What can hang from each mark:
kupop: fisi vatuz
rodig: sagid
fadis: fisi sagid
fisi: fadis kupop zogu
sefu: vatuz
zogu: fisi vatuz
vatuz: kupop sefu zogu
sagid: fadis

Every row comes from one small tree of marks. Brackets hold a mark, then the marks that hang from it, in alphabetical order. Every link used is in the known rows. Which tree was each row made from?
Known rows:
{sagid fadis}: [ 0.67  2.82 -4.20 -1.64 -1.34  0.81  2.77  3.58 -0.49  0.48 -0.58  0.58
 -0.11  6.21 -1.45 -0.23  2.12  1.41  0.21]
{sagid {fadis {fisi {kupop {vatuz sefu zogu}}}}}: [ 0.03  1.65  2.98  0.74 -0.55  0.20  0.41 -1.31  1.53  0.63  0.79 -3.78
 -0.22 -0.55 -2.46  0.09  5.47 -1.09  0.03]
{rodig {sagid {fadis {fisi zogu}}}}: [ 2.71  3.45 -3.03 -0.60 -0.50  1.38  0.01 -0.93  0.59 -0.27  1.55  0.92
  0.16  3.36  0.15  2.48  3.84 -0.54 -0.49]
{vatuz kupop sefu {zogu {fisi {fadis sagid}}}}: [-0.43 -3.22  1.93  1.13  0.49 -2.00  0.34 -5.96 -0.37 -0.82 -0.10  2.80
  1.27 -1.72 -0.19  0.35 -6.49 -2.85 -0.86]
{sagid {fadis {fisi {zogu {vatuz kupop}}}}}: [ 0.18  4.31  0.62 -0.06 -0.51  0.71  0.13 -0.08 -1.80 -0.64  1.36  0.37
  0.51  0.58 -3.33  3.04  5.74  0.22 -0.63]
{rodig {sagid {fadis {fisi {zogu vatuz}}}}}: [ 3.25  3.65 -3.55 -0.43  0.37  0.95  0.14  0.76 -0.58 -0.78  1.18  0.43
  0.67  1.70 -1.75  4.21  5.87  0.75 -0.35]
{vatuz {kupop {fisi {fadis sagid}}} sefu zogu}: [-1.27 -3.47  3.45  0.83 -0.61 -2.81 -0.64 -4.68  0.61  0.13  0.57  0.65
 -0.37 -1.93  0.03 -2.16 -5.80 -2.42  0.01]
{rodig {sagid {fadis {fisi kupop {zogu vatuz}}}}}: [ 2.50  3.63 -0.26  0.47  0.63  1.82 -2.57 -0.37 -0.55 -0.08  1.10 -0.83
  0.25 -0.37 -0.10  4.81  3.39  0.61  0.64]
{fadis fisi sagid}: [ 0.88 -1.30 -4.73 -0.80 -0.61  2.09  4.24  2.11  0.19 -2.50 -0.44 -1.28
 -0.44 -0.60  1.64 -0.53  3.05  0.28 -0.64]
{vatuz {kupop fisi} sefu zogu}: [-0.04 -1.84  3.05  0.03 -0.62 -1.79  0.81 -4.66  1.71  0.91  0.43  2.61
 -1.15  3.93 -3.35 -3.15 -0.98 -1.41  0.86]
{fadis {fisi kupop zogu} sagid}: [-0.86 -0.36  1.70  0.69 -0.57  2.86 -1.35 -2.54  0.43 -0.83  0.63 -1.46
 -0.69 -3.99  4.01  1.17 -0.16 -0.14 -0.92]
{zogu {fisi fadis} {vatuz kupop}}: [-0.06  1.64 -2.42 -0.24  1.24 -1.00  1.07  3.35 -2.50 -0.95 -1.13  2.79
  1.97  0.73 -1.90  1.94 -3.62  0.87  1.17]
{sefu vatuz}: [ 0.88 -0.65 -5.16 -1.86 -0.24  0.83  3.95  6.63 -0.23 -0.15 -1.34  1.14
 -1.05  5.53 -0.42 -3.00  5.04  1.33 -0.26]
{rodig {sagid {fadis {fisi kupop}}}}: [ 2.71  2.39 -2.13 -0.23  0.23  2.19  0.15  1.28  0.19 -0.27  0.52 -1.18
 -0.08  2.65  0.83  2.16  1.92 -0.47  2.06]
{fisi {kupop vatuz} zogu}: [-2.30  0.38  1.85 -0.28 -0.22  1.20 -1.21  0.97  1.03  1.92  0.29 -1.07
 -1.41  1.10  1.01 -0.55  1.34  2.16 -0.56]
{vatuz kupop}: [-0.52 -0.70 -1.61 -1.06 -0.55  0.91  3.73  0.12 -0.30  0.16 -0.20  2.32
 -1.18  5.91 -0.86 -1.65  0.43  0.58  0.42]
{zogu {fisi kupop} {vatuz sefu}}: [ 2.16  0.41 -0.83  0.18  1.93  0.87  0.38 -0.41 -1.62 -0.47 -2.15  1.45
  2.07  0.56 -1.89  1.61 -1.43  0.98  1.49]
{fadis {fisi kupop zogu}}: [-0.66  2.54  1.73  0.63 -0.33  2.98 -1.59 -1.56  1.35  0.20  0.50 -0.48
 -0.31 -0.82  2.63  0.49  0.62  0.27 -0.30]
{fisi kupop}: [-0.41 -0.01 -0.70 -0.44 -0.22  2.16  1.16  1.44  0.61  0.68 -0.92  0.12
 -0.89  3.41  1.69 -1.03 -1.78  1.49  1.05]
{fadis {fisi kupop}}: [ 0.29  1.29 -1.11  0.06 -0.16  3.20  1.44  1.56  0.84 -0.61 -0.48 -1.41
 -0.30  0.64  2.05 -0.51  1.09  0.44  1.31]
{kupop {fisi {fadis sagid}} {vatuz sefu}}: [-0.60 -2.29 -1.54 -0.90 -0.11 -2.61  0.82  3.21 -0.54 -0.15 -0.57 -3.21
  0.48 -2.69  0.53 -2.41 -1.37  0.53  0.33]

Which tree is each row?
[-0.48 -1.08  2.98  1.62  0.72  0.18 -3.01 -4.37 -1.51  0.32 -0.07 -1.28
  1.44 -5.67  3.30  2.20 -4.63  0.40 -1.98]  {fisi {fadis sagid} kupop {zogu {vatuz sefu}}}
[-2.38 -2.01  3.69  0.91  0.11 -0.28 -2.82 -3.21 -0.34  1.23  0.48 -3.11
  0.23 -5.12  3.89  0.13 -3.24  0.21 -2.09]  {fisi {fadis sagid} {kupop {vatuz sefu}} zogu}
[ 1.33  0.93 -1.10 -0.08  0.38  0.37  1.34 -3.13 -0.41  0.25 -0.27  1.74
  0.89  1.93 -1.83  0.52  2.68  1.52 -1.78]  {fisi {zogu {vatuz sefu}}}
[-0.46 -2.42  2.48  1.70  0.84 -0.49 -2.28 -4.57  0.41 -0.26 -1.01  0.76
  1.34 -3.99  2.20  0.82 -8.37 -1.98 -0.28]  {vatuz sefu {zogu {fisi {fadis sagid} kupop}}}
[-2.71  0.29 -0.84 -0.53 -0.79 -2.64 -0.29  5.48  2.45  0.92 -0.01 -1.48
 -1.02  0.24 -0.99 -2.94 -1.52  1.12  0.78]  {kupop {fisi fadis} {vatuz zogu}}
[-0.47  1.18  3.43  0.73  0.20  1.42 -0.58 -3.17  1.07  0.66  0.79 -2.61
 -0.08 -2.14  0.57 -0.34  4.45  0.01 -0.87]  {fadis {fisi {kupop {vatuz sefu}} zogu}}
[ 0.52 -0.69  2.10  0.91  0.88  0.53 -0.63 -4.95  1.68  0.62 -1.11  2.69
  0.44  1.65 -1.02 -0.29 -3.89 -1.18  0.72]  {vatuz sefu {zogu {fisi kupop}}}
[ 0.91 -2.09 -0.87  0.35  1.55 -1.38  1.26 -1.66 -3.54 -1.77 -1.07  1.58
  2.50 -2.53 -1.09  2.09 -3.96 -0.69  0.09]  {zogu {fisi {fadis sagid}} {vatuz kupop sefu}}
[ 0.04 -0.80 -0.15 -0.08  0.71  0.59 -0.62  3.34  0.78  0.33 -1.64  2.54
 -1.00  2.11 -0.63 -1.19 -0.35 -0.38  1.14]  {sefu {vatuz {zogu {fisi kupop}}}}
[-2.34 -4.10  3.34  1.31 -0.11 -1.03 -0.72 -2.57  1.07  0.76  0.11 -3.33
 -0.52 -4.36  2.00 -1.04 -3.27 -0.39 -1.25]  {fisi {fadis sagid} {kupop {vatuz sefu zogu}}}
[ 1.51  4.38  2.44  1.14 -0.04  1.63 -2.13 -3.09 -0.99  0.26  0.60 -1.83
  1.59 -1.90 -1.48  3.28  3.87 -0.05 -0.44]  {sagid {fadis {fisi kupop {zogu {vatuz sefu}}}}}
[ 0.36  0.72 -0.98  0.73  0.49 -1.30  0.54 -2.63  1.01 -0.02 -1.02  2.88
  2.02  0.96 -0.69 -0.45 -5.31 -1.50 -0.44]  {vatuz sefu {zogu {fisi fadis}}}
[-0.01  2.22 -1.58 -0.91 -0.19 -0.40 -0.95  2.90 -0.04  0.33 -0.37  1.42
 -0.30  1.28 -1.82 -0.03  1.10  2.58  0.48]  {kupop {fisi {zogu vatuz}}}
[ 3.53  2.94  1.19  1.09  1.14  1.21 -2.31 -4.49 -0.71  0.13  1.16 -0.85
  1.31 -0.63 -0.90  4.28  3.74 -0.59  0.14]  {rodig {sagid {fadis {fisi kupop {zogu {vatuz sefu}}}}}}
[-0.73  0.03  1.10 -1.31 -0.61 -1.17 -1.16  2.71 -0.31  1.12  0.44  2.85
 -1.74  3.60 -1.37 -3.18  2.57 -0.16  0.51]  {sefu {vatuz {kupop {fisi zogu}}}}
[ 0.13 -0.27  0.17  0.28  0.08 -1.95 -2.55 -1.42 -1.39 -0.16 -0.17 -0.52
  1.44 -4.92  0.68  0.46 -3.24  0.73 -1.07]  {kupop {fisi {fadis sagid} {zogu {vatuz sefu}}}}
[ 3.71  2.52 -5.51 -1.10 -0.16  1.37  2.94  2.74  0.10 -1.16  0.45 -0.04
  0.10  4.64 -0.62  1.51  4.74 -0.22  0.99]  {rodig {sagid {fadis fisi}}}
[-1.03  0.49 -0.68 -0.44  0.16  2.09  1.96  4.24  0.78 -0.27 -0.21 -3.64
 -0.84 -0.50  0.65 -0.79  4.65  1.38  1.20]  {fadis {fisi {kupop vatuz}}}
[-0.26 -2.37 -0.56 -0.29 -0.13 -0.85  3.96 -1.24  2.25  0.71 -0.11 -0.29
 -1.03  3.29 -3.00 -2.67  4.05  0.48 -1.17]  {kupop {vatuz sefu zogu}}
[-0.30  0.36  3.39 -0.22 -0.46 -1.19 -0.96 -5.31  0.40  1.33  0.80  2.99
 -0.25  3.14 -1.64 -2.14 -1.13 -0.86  0.09]  {vatuz {kupop {fisi zogu}} sefu}
[-1.42 -3.27  0.57  0.08 -0.45 -3.21 -0.11  0.49  1.44  0.29  0.08 -2.57
 -0.48 -3.44 -0.51 -2.56 -1.99 -0.25 -0.43]  {kupop {fisi {fadis sagid}} {vatuz sefu zogu}}
[ 2.48  2.78 -0.66 -0.10  0.38  0.33  0.04 -1.55 -1.39 -0.63  2.04  1.34
  0.14  2.03 -2.78  4.34  5.59 -0.24 -0.05]  {rodig {sagid {fadis {fisi {zogu {vatuz kupop}}}}}}
[-1.80 -1.20  1.76  0.25 -0.28  1.97 -0.95  0.29  0.45 -0.35  0.86 -3.61
 -1.19 -5.19  2.63  0.60  3.36  0.84 -1.10]  {fadis {fisi {kupop vatuz} zogu} sagid}
[-1.26 -3.52 -0.26 -0.01  0.25 -1.94  0.33  1.97 -1.01 -1.13 -0.52  2.83
 -0.22 -1.36  0.02 -0.59 -2.89 -2.04 -0.60]  {sefu {vatuz kupop {zogu {fisi {fadis sagid}}}}}
[-1.79 -1.66 -1.03 -0.29  0.88 -0.18 -1.17  4.94 -1.35 -0.49 -1.31 -2.08
  0.83 -4.16  2.57  1.04 -4.86  1.06  0.92]  {zogu {fisi {fadis sagid} {kupop vatuz}}}
[-1.80 -0.85  1.41 -0.32 -0.75 -2.74 -0.83  4.31  0.83  0.75  0.15  1.53
 -1.37  1.71 -0.85 -3.65 -1.45 -1.18  1.35]  {sefu {vatuz {kupop {fisi fadis}} zogu}}
[-1.59  0.19 -0.49 -0.37 -1.12 -1.11 -2.99  1.34  0.21  0.21  0.19  0.09
 -0.14 -2.69  3.40 -0.79 -5.55  0.54 -0.67]  {kupop {fisi {fadis sagid} zogu}}
[-1.09 -2.66 -1.08 -1.15 -0.55 -2.11 -0.04  6.17 -2.02 -0.57 -0.38 -0.11
 -0.82 -1.02  1.35 -2.98 -1.32 -0.74  0.96]  {sefu {vatuz {kupop {fisi {fadis sagid}}}}}
[-2.02 -3.81  1.21 -0.25 -0.89 -2.71 -0.62  3.27 -0.09 -0.22  0.25  0.60
 -1.86 -1.40  0.34 -3.08 -2.00 -1.52  0.28]  {sefu {vatuz {kupop {fisi {fadis sagid}}} zogu}}
